Each row comes from the steps of one path. Every step used is in the known rows, and no mark comes twice. Write the path behind each row, first mark first.
Known rows:
faris mazaz nanal levivet bato: [  6.4   1.4  19.4 -10.9 -23.1 -52.0   6.3 -12.7   8.2  28.4  -5.1 -13.5
  20.7  17.0   9.9   3.6 -22.4  24.5   8.2   0.0 -18.4 -33.8   6.3  -8.3]
vudaz levivet bato nanal mazaz faris: [  9.8  34.0  61.1   8.5 -28.1 -60.3 -19.3 -34.1   6.3 -32.2   3.3 -17.3
  30.5  15.6  -1.6  19.5 -17.6 -23.2   8.6  10.2 -14.3 -44.3   2.2  25.4]
faris mazaz nanal levivet muzem kefad: [ 15.4   8.6   8.1  -0.2 -18.7 -38.4  19.9 -40.7  -4.4  30.9   3.2 -30.8
  43.2  17.7 -25.5  -6.9  19.3  19.5   4.2 -18.6   4.8  32.6  -1.4 -24.1]
faris mazaz levivet bato: [  2.6   5.5 -25.5  -9.0 -16.4 -50.1  -3.7 -17.3   4.3  27.9  -4.8 -25.4
  29.5  23.6   6.4   0.7 -31.1   2.8  10.2  -1.8 -30.7 -21.6   3.9 -22.6]
faris mazaz bato: [  0.5  26.3  16.2  21.4 -14.7 -57.4 -20.2 -12.1   4.1  16.7 -11.9 -25.5
  41.6  30.4 -46.9  16.0 -31.5  17.9  10.8  -9.9 -16.3 -33.3   8.5 -27.4]
muzem levivet: [ 12.2  -8.2  -2.5 -18.2 -32.1 -40.0  13.5  -9.4   5.8 -11.0   6.5 -19.2
  33.6  22.1 -36.4  -7.1 -22.6  18.8  10.8 -16.4 -12.8 -16.9  -0.7 -37.9]
bato nanal mazaz levivet vudaz: [ -5.8   0.5  11.6  29.4 -20.7 -47.1   6.1 -21.4   8.1  23.9  20.0 -14.8
   0.3  16.9 -31.4  -8.3 -40.3   8.7  18.0   5.0 -27.6 -25.6  10.7 -11.8]
bato nanal levivet: [  4.1 -13.6  30.8   6.7 -21.3 -45.5  20.7 -20.4  20.8  39.0  18.3   1.8
  26.7  14.2 -29.9   5.4 -15.4  27.3   7.7  -6.4  13.5 -41.0  -3.3 -19.2]
levivet mazaz: [ 11.1  -8.2   8.9  15.3 -13.6 -38.4 -17.9  -5.5  16.3  38.1  -0.4 -25.7
  44.5  26.1 -34.8  -6.7  -4.3  11.1  -3.8   9.2 -39.5 -15.4   2.6 -24.1]
faris mazaz bato nanal levivet: [ -1.9   2.7  40.5  10.1 -18.0 -60.0  13.2 -19.7  14.1  29.7   7.9  -3.1
  37.4  15.1 -39.0  14.4 -16.3  20.7  13.0  -8.8  14.0 -45.6  -2.0 -25.2]
kefad muzem levivet vudaz: [  3.2  -9.3   6.9  -6.2 -20.4 -22.0   4.0  -8.7  14.3  -2.3  11.2 -19.9
  -7.8   2.4 -33.8 -16.5 -13.9  28.8  17.9   6.4 -52.1  -4.0   7.2 -32.3]
levivet muzem: [ 19.7   5.8   0.1  11.7 -12.5 -22.1  -7.6 -22.9  23.2  32.6   2.7 -24.4
  28.8  24.1 -19.3  -3.9  15.7  10.8  -1.6  11.7 -18.5 -10.9   6.3  -6.1]
nanal levivet muzem: [ 18.3 -14.6  -1.0  -1.5 -15.4 -25.9   5.6 -20.9  27.0  51.4   9.9 -14.5
  25.4  17.0 -19.7  -0.3  18.8  16.0  10.5   4.3   2.2 -20.8   4.8 -12.5]
vudaz levivet mazaz bato nanal: [ -5.5  23.4  49.2   9.5 -13.4 -55.0  -3.6 -16.8   2.1 -12.9   7.4 -18.0
  41.0  18.9 -34.8  -0.5   1.6  -7.1 -14.4  15.4 -29.7 -35.9 -11.4  -7.8]
kefad muzem levivet: [  9.1  -2.1   2.9 -23.3 -29.3 -26.7   9.5 -21.4  18.5  -8.5  10.7 -23.4
  36.1   1.8 -35.0  -4.3  13.8   2.3  11.7  -7.1 -17.4 -14.1   2.7 -33.7]
bato nanal mazaz: [  7.3  36.1  42.8  41.6 -20.3 -49.0  -8.3 -25.2  26.4  14.9  11.8  -4.3
  49.3  14.7 -31.2  11.3 -17.3  -5.1   7.2   1.0   3.0 -35.7   7.3  15.7]
muzem levivet nanal mazaz bato: [ 11.6  15.4  11.6   9.5 -26.5 -58.2   6.1   0.3   3.5 -14.0  -1.4 -16.9
  42.3  12.3 -32.7  11.8 -21.8 -10.3   5.8  -2.7 -17.6 -40.6  15.5   9.6]
bato nanal levivet mazaz: [  6.3 -21.4  32.5   6.7 -14.7 -46.7   6.7 -11.4  20.8  44.5  10.8 -10.6
  47.6  13.5 -33.4  -4.0   8.6   9.7  -0.1   8.8 -15.7 -26.8  -4.4 -24.7]
nanal levivet: [  8.1 -24.3   0.2   0.4 -23.7 -40.3   5.6 -10.9  19.9  52.1  11.7  -4.7
  20.7  20.9 -32.1   6.8 -27.1  37.1  18.7 -16.3   9.9 -38.4   4.4 -27.3]
bato mazaz nanal levivet: [ -0.2  -7.9  28.2   5.9 -37.1 -58.4  16.5 -26.6  11.8  38.0  23.8 -20.7
  36.2  23.2 -38.4   4.6 -37.5  17.8   2.7  -5.2  12.3 -47.8   5.4 -18.9]
muzem kefad levivet: [ -4.3  33.1   2.2 -18.2 -12.3 -34.1  18.4  -9.9   0.5 -10.5  12.6 -17.7
  39.8  13.3 -32.2  -4.4 -25.6  45.5   5.9 -26.7 -23.7  24.1  -2.0 -25.6]
kefad levivet: [ -6.5  31.1   9.4 -10.8 -18.2 -35.0   4.8  -2.0  16.0  -5.1  11.9 -11.7
  33.2  16.9 -30.9   0.7 -32.6  41.0  11.4 -11.4 -26.1 -17.4   3.1 -19.5]
vudaz levivet mazaz: [  2.7  10.6  -3.9  -2.3 -20.9 -38.0 -29.6 -10.6   5.1   5.5   5.9 -25.7
  38.5  27.6 -31.4 -12.6  -6.0  -0.5   2.8   6.5 -40.3 -13.7 -12.7 -21.1]

Write each row's path:
[  5.2 -11.7 -42.1  10.9 -32.0 -55.0  21.2 -18.4   7.1  21.2  22.0 -32.0
  43.4  23.3 -25.6  -5.8 -49.0 -15.1 -11.4   9.5 -30.0 -27.6   0.7 -12.4] : bato mazaz levivet nanal
[  8.0  29.1   6.5 -10.7 -10.8 -22.0   5.2 -15.0  22.9   4.3  10.0 -20.2
  35.4  13.6 -18.8  -5.3  14.7  20.0   6.1   8.4 -25.9  -3.8   4.4  -7.1] : kefad levivet muzem
[ 14.8  20.8  72.6  30.1 -29.6 -61.8 -11.8 -36.8  13.1  -8.0   4.8 -19.7
  39.3  19.1 -26.3  23.5 -17.7 -14.4   9.2   4.0  -0.2 -46.7  12.3  13.8] : bato nanal mazaz faris
[ -1.0 -22.7  30.1  13.5 -27.2 -40.7  11.8  -9.8   4.2  34.1  12.5 -12.4
 -22.9  19.1 -29.7 -10.4 -41.4  51.6  15.4   2.1 -28.6 -30.5  11.5 -20.7] : mazaz nanal levivet vudaz
[  3.4  29.9  39.5  26.8 -37.3 -57.9  -6.3 -31.4  -1.8   8.5  -4.7 -32.4
  39.4  35.2 -36.0   0.3 -27.2  19.2   5.0  -5.7 -11.0 -26.3   7.6 -21.7] : faris mazaz nanal
[ 23.7   8.1  35.2  26.5 -34.8 -58.0 -10.3 -22.3   8.7  -7.2  -1.0 -24.4
  34.1  19.2 -17.5  19.9 -27.1 -14.2   9.2   6.3 -17.4 -40.9  17.0  20.3] : levivet nanal mazaz faris
[ 11.7   0.7  -2.5 -37.1 -16.2 -26.6   6.5  -7.8  18.4  -7.2  -1.8 -19.4
  22.7  -2.4   9.7  -4.7   7.9   5.0   1.5   7.3 -43.5 -14.0   3.5 -12.0] : kefad muzem levivet bato
[ 11.8  -9.4 -20.0  -1.0 -20.1 -32.1   8.1 -33.7  13.8  37.3  12.1 -32.3
  30.2  25.9 -19.2  -6.6  16.4 -11.0   3.2   5.8  -8.0 -15.8   6.5 -20.0] : mazaz levivet muzem
[  9.1  38.4  68.7   1.1 -19.3 -59.8   4.7 -31.5   2.6 -32.0   4.4 -18.7
  42.1   5.8  -4.1  18.8 -12.0  -6.9   5.4  -2.0 -17.1 -14.1   7.8  18.8] : muzem kefad levivet bato nanal mazaz faris
[ 17.3 -15.2  45.1   9.9 -24.3 -53.2 -19.2 -22.0   4.9  10.6  -4.7 -36.5
  37.6  27.6 -29.6   9.4  -7.6  -1.8   0.3  10.8 -34.4 -30.3   7.9 -18.5] : levivet mazaz faris
[ 19.5   7.4  -9.8   3.4  -7.4 -23.0   8.0 -30.5   2.7  26.6   2.8 -30.5
  34.9  20.9 -22.5  -9.0  15.1  19.5  -9.7 -11.1 -14.4  39.1  -0.5 -16.0] : levivet muzem kefad
[ -4.8 -14.0  27.2  17.1 -27.2 -46.6  10.6 -14.7  10.1  35.7  21.9 -17.4
  -6.9  19.1 -37.4  -9.7 -55.3  40.9  10.6   6.5 -29.5 -31.5   8.4 -20.3] : bato mazaz nanal levivet vudaz
[  2.5  22.6 -16.7 -21.2 -16.6 -33.2 -21.9  -7.7   4.8  -8.5  -0.5 -13.7
   7.7  21.6  16.1  -5.0 -30.7  14.9   0.2   5.2 -43.9 -22.4  -9.3   4.3] : vudaz levivet bato
[ -1.5  31.2  25.3  -5.3 -14.2 -41.6  -2.0 -19.0   8.6 -18.4   7.9  -5.6
  18.1  15.1   8.9  -5.3 -17.0   7.1 -12.0  14.9 -33.7 -26.5 -16.3   8.9] : vudaz levivet bato nanal
[ 11.7  -2.6  21.4   2.5 -25.9 -40.8  13.8 -33.6  21.2  39.7  19.6 -26.9
  38.1  18.3 -24.9  -2.3  10.6   1.0  -1.7  12.9   3.4 -28.3   6.2  -6.9] : bato mazaz nanal levivet muzem
[  5.2  12.6 -11.6 -15.3 -17.4 -48.9   0.6 -10.0  19.1   1.7  15.6 -27.6
  49.0  15.9 -15.2  -3.1 -48.9  -0.5  -9.2   8.6 -36.9 -22.3  -2.1 -16.6] : muzem levivet bato mazaz
[ 13.3  -4.8 -25.7  -5.4 -13.8 -30.9  20.8 -39.4  -5.7  30.4  10.4 -37.4
  37.4  22.2 -22.7 -11.5  15.9   2.9  -5.3 -16.2  -6.0  34.4  -0.9 -26.3] : mazaz levivet muzem kefad
[ 18.0  -9.5 -17.2 -12.7 -32.9 -30.0  25.1  -8.6  13.6 -15.9   6.2 -21.1
  34.1  -1.1 -18.5  -9.9   2.5  -3.1  -2.3   8.6 -39.3 -10.2   0.8 -10.1] : kefad muzem levivet nanal
[ -0.3  27.8   3.1 -26.3  -7.8 -33.0   3.0   7.1  14.8  -4.8   0.3  -9.7
  20.3   9.4  12.4   0.2 -29.3  35.7   1.8   4.0 -51.2 -17.0   4.0   0.0] : kefad levivet bato
[ 11.8   2.5   6.8  -2.7 -17.9 -39.5  24.6 -40.2   1.2  32.4  17.7 -33.3
  45.6  16.3 -29.4  -7.9   8.3  10.7  -9.0  -9.8   3.4  24.2  -1.5 -16.2] : bato mazaz nanal levivet muzem kefad
[ -2.1  20.8  36.8  22.8 -36.4 -59.0   1.6 -31.5   6.2  12.5  18.6 -36.5
  43.5  31.7 -41.4  -1.1 -43.6   5.5 -16.9   7.6 -14.5 -39.0   6.9  -8.2] : bato mazaz nanal
[ -9.7 -11.3 -18.1  18.3 -19.3 -46.0   1.1 -20.0   8.5  35.5  26.3 -29.6
   1.4  26.1 -41.4 -11.9 -65.5  16.3   8.7   6.2 -42.2 -21.3   6.7 -34.0] : bato mazaz levivet vudaz
[ 11.7  14.8  -1.1   6.9 -12.9 -38.6  24.0 -46.4  -0.1  21.1  15.6 -29.8
  49.9  13.5 -22.5  -6.6  24.1 -15.4  -4.2 -11.3   4.5  29.6  -0.8  -8.4] : bato nanal mazaz levivet muzem kefad
[ 11.0   8.6  30.3   7.9 -10.7 -42.5  10.4 -28.2  22.1  33.1   6.0 -13.4
  42.1  12.4 -25.9   5.7  27.5   2.7   8.9   9.3   4.9 -25.2   0.1 -12.8] : faris mazaz bato nanal levivet muzem
[  7.3 -12.0  21.8 -16.6 -23.4 -46.1  14.5  -7.3   7.5  29.0   0.2 -11.7
   8.1  14.9  14.2   1.1 -20.2  27.1  -0.7   3.1 -18.9 -39.8   7.7   0.7] : mazaz nanal levivet bato
[  6.4   0.7  47.9  16.7 -32.9 -51.1   0.2 -19.9  -0.4  15.7   0.8 -34.7
  37.7  29.7 -31.6  -9.8  -1.8   8.5 -13.7  11.9 -31.4 -28.1   7.8 -12.7] : levivet mazaz nanal
